Each row was made from one walk, in order. Every step used is in the known rows, and no mark comes twice. Write each row's walk.
Known rows:
rubulun-kilal-semoz: -19 2 -18 8 17 9 -1 3 -8 -17 24 0 1 7 -4 1 11 -6 5 -6
semoz-kinom: -5 -1 -13 2 -2 6 4 8 4 -1 -15 8 3 2 -15 -12 -8 -1 -1 -11
dadi-semoz: -3 5 -18 -3 3 -2 14 4 -1 -10 6 -10 16 4 8 -4 6 1 0 5
kilal-fakelaz-dadi-rubulun-nisi: -15 7 0 -4 25 8 -6 10 10 -6 10 -5 -7 -4 18 -21 -7 2 11 -16
kilal-semoz: -15 1 -13 -5 6 7 10 4 -5 -12 12 -1 5 -4 -3 2 11 10 -1 -8
fakelaz-nisi: 2 -7 -9 -3 9 5 11 12 -9 2 0 1 4 2 4 0 -1 16 -6 0
kuzi-semoz-dadi-fakelaz-nisi: 7 5 -5 12 17 1 2 21 -8 -11 -18 15 5 4 27 2 5 29 5 -1
dadi-fakelaz-kuzi-semoz-kinom: 5 -1 -3 -1 17 11 10 7 3 -2 -25 2 9 2 15 -10 0 15 2 -5
fakelaz-kuzi-semoz-dadi: -1 10 4 5 16 1 12 3 0 -8 -19 13 6 -8 7 -8 -10 23 -5 -12
dadi-fakelaz-kuzi-semoz-nisi: 12 -9 3 -5 24 11 1 3 1 -4 -15 -12 11 8 19 -6 6 19 1 3
kilal-semoz-dadi-rubulun: -21 14 -13 7 17 0 6 7 0 -12 7 7 3 -8 -3 -2 -6 4 3 -14
kilal-fakelaz: -10 2 -6 2 8 1 -3 10 5 1 6 5 1 2 9 -15 7 8 -1 -20
dadi-fakelaz-kuzi-semoz: 7 1 3 -3 18 7 10 1 -2 -3 -13 -6 9 4 22 -4 5 18 3 -1
kuzi-fakelaz-dadi-rubulun-kilal: -11 4 5 4 25 5 -11 7 -2 -7 4 2 -6 9 -3 -6 -17 1 15 -6
kilal-fakelaz-kuzi-semoz-kinom: -7 1 -5 2 19 10 12 14 10 -2 -19 19 4 -9 11 -22 -2 18 -8 -22
kilal-fakelaz-kuzi-semoz: -5 3 0 0 20 6 12 8 5 -2 -6 11 5 -8 18 -17 4 21 -7 -18
dadi-rubulun-nisi: -10 6 -11 -1 17 7 8 10 3 -5 14 -12 1 9 -2 -12 -17 -9 4 10
kuzi-semoz-nisi: 10 -7 -6 0 10 6 1 9 -4 -16 -8 1 8 5 -1 -3 8 18 -3 8
semoz-dadi: -7 11 -3 9 3 -6 -6 5 1 -4 -8 8 2 2 -3 -7 -9 9 2 -16

Which walk is each row?
2 -1 3 -7 16 6 4 -4 2 8 -7 -16 7 7 16 -8 0 9 4 -8 -> dadi-fakelaz-kuzi
-4 9 5 4 18 0 -6 1 6 5 -16 -3 4 5 16 -10 -9 13 6 -18 -> semoz-dadi-fakelaz-kuzi
-1 7 -5 -9 6 0 7 -5 -1 -14 0 -12 8 -7 14 -5 6 6 8 -5 -> fakelaz-dadi-semoz
-22 2 -5 4 28 15 -6 14 1 -14 -2 12 -5 1 -9 -6 -14 0 14 -13 -> kuzi-fakelaz-dadi-rubulun-kilal-semoz-kinom
-9 7 -14 13 20 0 0 0 -4 -4 21 -6 0 11 -8 -8 -10 -20 7 2 -> dadi-rubulun-kilal
-7 11 -14 25 34 0 0 24 -5 -14 1 26 -1 1 20 -9 -5 12 3 -7 -> kuzi-semoz-dadi-rubulun-kilal-fakelaz-nisi
-6 14 -3 16 31 1 8 1 -1 -10 -5 11 3 -2 5 -10 -17 5 1 -7 -> fakelaz-kuzi-semoz-dadi-rubulun-kilal
-13 16 -10 22 21 -5 -9 4 0 -6 8 7 -2 9 -6 -9 -18 -13 10 -9 -> semoz-dadi-rubulun-kilal
-10 8 1 -1 19 1 -4 2 7 -1 6 -1 -6 -10 13 -17 -2 3 8 -24 -> kilal-fakelaz-dadi-rubulun
-20 9 -10 5 9 2 2 7 -2 -15 2 10 3 -6 -1 0 3 13 1 -17 -> kilal-semoz-dadi
-17 7 -3 0 22 7 1 3 2 -7 -5 0 6 -4 16 -2 3 17 5 -20 -> kilal-semoz-dadi-fakelaz-kuzi
4 -4 -5 -11 14 5 -3 -3 2 -15 -3 -19 10 -3 10 -7 7 8 7 -1 -> fakelaz-dadi-semoz-nisi
-15 -6 0 0 36 15 -15 10 -1 -16 8 -2 -2 7 -4 -3 -8 5 13 -5 -> kuzi-fakelaz-dadi-rubulun-kilal-semoz-nisi
-1 -7 2 -11 17 8 -8 12 3 -13 -11 -7 10 7 8 -5 -2 19 8 0 -> kuzi-fakelaz-dadi-semoz-nisi
-15 10 -14 23 34 -1 -9 18 1 -1 10 15 -4 6 12 -13 -13 -2 5 -16 -> semoz-dadi-rubulun-kilal-fakelaz-nisi
-6 2 2 -9 10 4 1 11 0 -11 -8 -1 8 3 11 -3 -4 18 9 -3 -> kuzi-fakelaz-dadi-semoz
-20 4 0 1 29 11 -6 9 -3 -15 11 4 -4 3 -2 -1 -9 4 14 -8 -> kuzi-fakelaz-dadi-rubulun-kilal-semoz
-15 5 -18 10 23 8 -10 9 7 -14 4 6 0 2 15 -20 7 -9 12 -21 -> rubulun-kilal-fakelaz-dadi-semoz-kinom
1 2 -4 8 16 0 -8 16 -3 2 -13 4 3 8 21 -1 -2 19 7 -9 -> semoz-dadi-fakelaz-nisi
-16 2 -17 15 32 9 -9 15 -9 -14 12 6 0 11 19 4 10 7 10 -9 -> rubulun-kilal-semoz-dadi-fakelaz-nisi
-10 13 0 10 29 0 9 11 9 -2 -9 17 2 -11 18 -20 -11 17 -3 -22 -> kilal-fakelaz-kuzi-semoz-dadi-rubulun
-8 -2 -12 5 31 8 -19 5 5 -15 14 -9 3 8 20 -16 14 -4 11 -12 -> rubulun-kilal-fakelaz-dadi-semoz-nisi
-13 4 -3 8 22 5 -17 1 1 -9 15 3 -8 4 12 -15 7 -3 12 -24 -> rubulun-kilal-fakelaz-dadi
-14 -2 -20 8 32 10 -4 3 -3 -13 26 -10 3 8 -10 -3 0 -15 5 3 -> dadi-rubulun-kilal-semoz-nisi
8 -8 2 -6 20 10 10 1 0 -7 -13 -3 10 -2 2 -9 -2 21 -9 1 -> fakelaz-kuzi-semoz-nisi
